What can hang from each mark:
Z986: Z130 Z208
Z130: Z471 Z986
Z291: Z681 Z718
Z68: Z471
Z681: Z291 Z471
Z363: Z471
Z940: Z471
Z471: Z68 Z363 Z681 Z940
Z208: Z986

Known rows, with every way that one mark hangs from another:
Z291(Z681(Z471(Z68 Z363)) Z718): [ 20.3   9.9  29.3 -11.5 -20.1  -8.7 -40.6 -22.8 -83.4 -41.3 -12.8  15.9
  30.3   4.5  -9.3  48.1  13.2  -7.2   3.4 -32.8   3.7]
Z363(Z471(Z68)): [  6.8  -8.3 -33.3   5.2   8.5  25.0   8.0 -17.0 -11.7 -29.1  42.7  17.0
   7.5 -16.1   0.4   6.9 -10.2 -26.6 -14.9  20.7 -20.4]
Z208(Z986(Z130(Z471(Z363)))): [ -1.5 -35.5 -25.1 -32.4 -29.8  37.8  11.3 -31.5  42.0  20.1  16.5  25.4
  15.5 -58.9  12.7  -7.0 -26.0  -0.1 -13.5  13.3   7.5]
Z363(Z471(Z68 Z681(Z291(Z718)) Z940)): [ 28.3   8.6  -3.1  20.4  19.2  -5.8   8.5   3.9  -1.6   0.5  27.3 -15.8
 -27.6   7.0 -10.4  15.9   8.0   4.8   4.5  29.9   0.7]
Z363(Z471(Z68 Z681)): [ 21.6  -6.5  -5.4   5.2  21.6  12.7  13.7  -9.8  -6.0 -16.8  40.7   0.1
  15.0 -19.0 -17.6   8.8   3.9  -9.9 -17.3  25.5 -25.0]
Z130(Z986): [ -0.6  -2.6 -27.3 -21.8 -11.2  12.0  -0.5  -5.1 -21.3 -14.2  -5.6  33.8
  20.0 -25.9  -3.7   6.9  -7.1 -13.3  -7.9 -11.5  14.8]
Z986(Z130(Z471(Z681))): [  8.5 -13.1  -8.5 -28.9   3.4  21.2  -5.1 -13.9  12.4  38.8   7.5   5.6
  19.9 -22.3 -13.2 -19.4 -27.0  19.6 -10.4  21.1  -6.1]
Z68(Z471(Z363 Z681(Z291(Z718)) Z940)): [ 27.7  31.5  24.0  14.2   7.4 -12.3  14.6   8.7  11.2   6.3 -13.6 -27.4
 -29.4  14.4 -28.9  18.1  31.7 -10.0   9.7 -16.7 -24.7]
Z986(Z130(Z471(Z940)) Z208): [-37.8  -9.1 -24.3   4.9   2.3  -5.3  11.0  38.0  37.1  20.6 -34.5  15.4
 -16.4 -27.9  24.2 -34.2 -30.7  -1.8  18.8   6.1   1.9]
Z940(Z471(Z68 Z363 Z681(Z291(Z718)))): [ 26.0  -2.2  31.1 -14.9 -29.1 -11.4 -35.7 -20.2  -2.0 -29.2  16.6 -22.7
  19.9  35.0 -41.0  -5.2  41.8  14.1 -19.7  -6.3   8.7]
Z68(Z471(Z363 Z940)): [ -4.5  23.6  -7.7  16.0   2.6   1.9  24.7   5.6  16.4  -6.8  -5.9   3.3
 -22.1  11.2  -6.1   9.7  12.8 -34.4   9.7 -25.9 -35.5]
Z130(Z471(Z68 Z363 Z681(Z291) Z940) Z986): [ -5.2  -0.8  57.7  -3.1  -3.6 -24.3   7.2  19.1 -14.0  29.1  16.3 -48.9
  38.0  23.7 -14.8  55.5  45.4  68.6 -13.5  -9.8  15.5]
Z940(Z471(Z68 Z363 Z681)): [  8.2  -7.4  26.7 -13.7 -21.4  -8.6 -21.0 -15.9   8.0 -29.7  23.4  -8.3
  35.0  28.4 -37.7 -11.1  37.6   6.8 -21.5  -9.5  -6.7]
Z471(Z68 Z363 Z681(Z291(Z718)) Z940): [ 10.0  31.4  55.3  11.3  29.7 -34.1   9.8   0.2  -1.1  18.0  10.8 -34.0
  -8.6  40.1   1.8  11.2  21.6  37.7   8.0  16.5  23.4]
Z363(Z471(Z68 Z681(Z291(Z718)))): [ 38.7  -1.2  -1.4   3.4  14.1  10.3  -1.5 -14.0 -17.0 -16.3  34.8 -14.1
  -0.2 -11.8 -21.7  14.2   9.1  -2.8 -15.5  29.9  -9.8]
Z130(Z471): [-22.2   2.4 -13.9 -19.6 -13.4  29.4 -11.5 -16.5 -14.1  -7.1  -6.8  20.0
  25.2  -5.4  -2.9  -3.3  -6.2 -18.8  -8.5 -19.3   7.1]
Z940(Z471): [  2.8  -8.0 -35.1 -16.4 -43.3  13.9 -33.7 -19.3   9.4 -38.9  -3.3  31.5
  -0.1  15.4 -25.7 -33.8   6.7 -35.9  -6.1 -18.3  11.5]
Z68(Z471(Z363 Z681(Z291) Z940)): [ 25.8  25.9  21.4  21.2  11.2 -10.4  23.3   8.0  24.5   9.4  -3.7 -28.3
 -27.0  16.4 -24.2   5.8  28.2  -9.8   5.2  -9.4 -24.1]
Z986(Z130(Z471(Z68 Z940)) Z208): [-46.9 -11.8 -20.7   8.0  12.2  -6.5  11.8  37.1  30.1  13.6 -16.4   9.5
 -10.7 -16.0  21.3 -31.9 -22.6  14.6  12.1  12.0  -2.6]
Z681(Z291 Z471): [ 30.9 -13.4 -37.5  -4.6  -5.3  26.9 -36.1 -38.1 -25.4  -8.0  -3.3  -8.7
 -26.6  25.8  17.6 -34.3 -26.2 -20.2 -14.4  12.5  28.2]
Z681(Z291(Z718) Z471(Z68)): [ 22.6  -6.3 -24.7 -15.9   0.9  20.3 -52.3 -38.8 -60.7 -24.7   3.6 -15.4
 -25.3  38.3   5.3  -6.3  -6.1   2.1 -15.9   4.3  22.1]
Z68(Z471(Z940)): [ -8.5  21.4 -36.7  17.3   7.3  11.5  17.1   8.2  13.4 -13.4  -7.6  19.1
 -41.2  11.7 -16.9  -6.9   8.7 -36.8  13.0 -20.6 -27.6]

Rows:
[  6.4   0.9  17.7  22.3  -6.4 -13.3  -8.5 -12.4 -35.8 -20.1   8.9  13.6
  20.1  23.7  11.3  14.2   1.8  -1.0   4.5  -9.5  11.6] -> Z291(Z681(Z471(Z68 Z363 Z940)))
[ 33.0  14.2  -6.5   6.5  10.5  16.2   5.7  -6.9   7.5 -14.3   1.7 -10.2
 -17.6  -0.6 -46.0 -13.4  24.2 -19.3 -11.6  -3.8 -26.5] -> Z68(Z471(Z681(Z291)))
[ -6.8 -31.3  -9.6 -21.7 -14.2  22.8  19.6 -19.9  47.3  29.1  24.5  13.0
   9.4 -42.7   7.3  -3.0 -13.1  23.7 -10.0  20.0   7.0] -> Z208(Z986(Z130(Z471(Z68 Z363 Z681 Z940))))
[ 10.1   3.1  -7.1  21.8  26.4  -3.4  24.1   8.1   8.5   0.1  33.7  -1.5
 -12.8   0.0  -6.7  10.7   3.9  -2.9   2.0  25.8 -14.6] -> Z363(Z471(Z68 Z681 Z940))
[-20.0  -6.4  -6.9   1.8  16.5  -0.6  -4.3 -14.5 -23.3  -3.7  10.6  -3.8
  -4.3  41.9  35.2   1.3 -11.5  -3.9  -3.0  -8.4  -7.1] -> Z681(Z471(Z68 Z363 Z940))
[  3.8  -5.1  10.3 -18.0   3.6   2.7   7.2  -3.1  24.6  55.5   3.3  -6.4
  13.7  -9.4   2.3  -5.5 -23.9  26.5   1.7  17.9  -4.4] -> Z986(Z130(Z471(Z363 Z681 Z940)))
[-13.9  -5.6  16.3   7.5   5.1 -21.0  14.9  38.0  44.7  36.8 -31.9 -18.5
  -5.9 -24.2  19.4 -25.0 -17.6  16.7  13.2  14.6   4.1] -> Z986(Z130(Z471(Z363 Z681(Z291) Z940)) Z208)
[-19.8 -13.1  -3.3  -6.3   7.8  -2.0   7.5  30.3  30.7  17.2 -29.7   4.1
   7.9 -42.9   4.0 -34.5 -21.0   4.5   3.4   9.5  -8.6] -> Z986(Z130(Z471(Z681)) Z208)
[ -3.9   0.7 -34.9  22.0  14.3   8.1  18.5   1.3   2.6 -12.5  35.0  15.8
 -20.9   2.6  11.7   8.3 -10.0 -19.5   4.9  20.3 -10.4] -> Z363(Z471(Z68 Z940))
[  3.7  -1.0  -2.4  24.1  -3.1  -5.6 -14.0  -9.8 -37.5 -24.9   8.2  24.8
   7.7  25.0   4.2   1.8  -1.7  -1.9   7.0  -6.0  16.8] -> Z291(Z681(Z471(Z68 Z940)))
[-17.0  -6.0  56.4 -15.2 -16.4 -22.3  12.1  37.9  -9.0   2.6 -30.9 -26.6
  60.3 -35.6 -10.5  45.1  37.9  19.5 -12.7 -38.4  -5.5] -> Z130(Z471(Z363 Z681) Z986(Z208))
[ 20.0  -4.5 -38.8  12.0  -0.9  10.1 -26.8 -20.3 -10.8   8.1 -10.1 -10.5
 -54.8  43.8  29.0 -33.1 -26.5 -13.8   4.8  12.6  38.5] -> Z681(Z291 Z471(Z940))
[-14.5  23.8  48.9  12.9  40.1 -30.6  31.3   5.9  13.4  17.4  20.5 -13.0
  12.7  30.5   7.1   2.8  15.1  27.5   5.5  11.3   1.6] -> Z471(Z68 Z363 Z681 Z940)
[ 28.2   8.6  -2.8  -5.5 -13.1  -4.0 -36.7 -22.0 -34.5   8.1 -28.5 -25.5
 -42.7  38.2  31.0   9.2 -13.8 -12.3  11.1  -9.4  30.3] -> Z681(Z291(Z718) Z471(Z363 Z940))
[-43.3 -10.5   0.1   7.0   9.0 -13.2  16.3  35.0  31.9  18.4 -15.2  -1.4
   3.2 -16.9  29.3 -20.4 -19.8  16.3   9.6   8.6  -8.1] -> Z986(Z130(Z471(Z68 Z363 Z940)) Z208)
[-30.2 -15.2 -23.2  -6.9  -0.7   6.2   3.8  25.2  27.2   9.0 -28.9  15.9
   3.2 -40.9  16.7 -35.7 -30.7  -6.9   5.2   6.4  -5.2] -> Z986(Z130(Z471) Z208)
[ 12.9  16.3  28.6   0.8 -16.8 -20.4 -33.5 -10.2 -73.3 -29.9 -18.6  15.4
  10.7  17.3  -1.4  49.9  12.8  -2.5  17.1 -33.3  11.6] -> Z291(Z681(Z471(Z68 Z363 Z940)) Z718)
[ 21.7  19.8  24.3  -2.5 -27.0 -18.9 -34.0  -8.9 -66.6 -22.7 -36.4  19.7
   5.2   5.2   1.3  46.6   5.0 -18.6  23.9 -39.2  16.0] -> Z291(Z681(Z471(Z363 Z940)) Z718)
[-32.1  -7.9  29.2 -14.2 -28.6 -10.4   6.1  30.5 -14.5  -9.5 -30.1  -9.9
  52.9 -32.7   8.0  43.1  24.1   2.4 -10.3 -43.3  -0.9] -> Z130(Z471(Z363) Z986(Z208))
[ 23.7  28.6  -5.1  16.1  12.3  -2.8   7.7  11.3   8.6  -0.3 -15.0 -11.4
 -48.9  15.7 -39.2   0.3  27.4 -12.6  12.4 -11.7 -16.5] -> Z68(Z471(Z681(Z291(Z718)) Z940))
[-36.0 -16.9   0.9  -5.5   5.3  -1.4   8.9  22.8  22.2   6.2 -10.0  -0.1
  22.3 -29.3  21.2 -20.9 -19.1  11.3  -3.5   8.4 -15.1] -> Z986(Z130(Z471(Z68 Z363)) Z208)
[-34.9  20.2   9.4  13.8  22.5 -13.8  23.8  -4.1   5.5  -0.4  21.1  11.1
   1.5  34.6  33.5  -0.4  -5.2   3.6   9.4   3.6   8.0] -> Z471(Z68 Z363 Z940)
[-15.6 -33.6 -37.9 -21.6 -18.0  33.8  13.5 -22.0  43.4  19.5  24.4  28.8
  -3.5 -40.4  11.1 -12.5 -22.2  14.4  -6.8  19.8  13.5] -> Z208(Z986(Z130(Z471(Z68 Z940))))
[-27.2  -6.9  -4.9   5.0  11.1 -13.8  14.6  42.1  40.9  29.0 -35.6   3.3
 -11.1 -29.7  11.6 -33.1 -21.1  10.0  16.5  10.1  -2.0] -> Z986(Z130(Z471(Z681 Z940)) Z208)
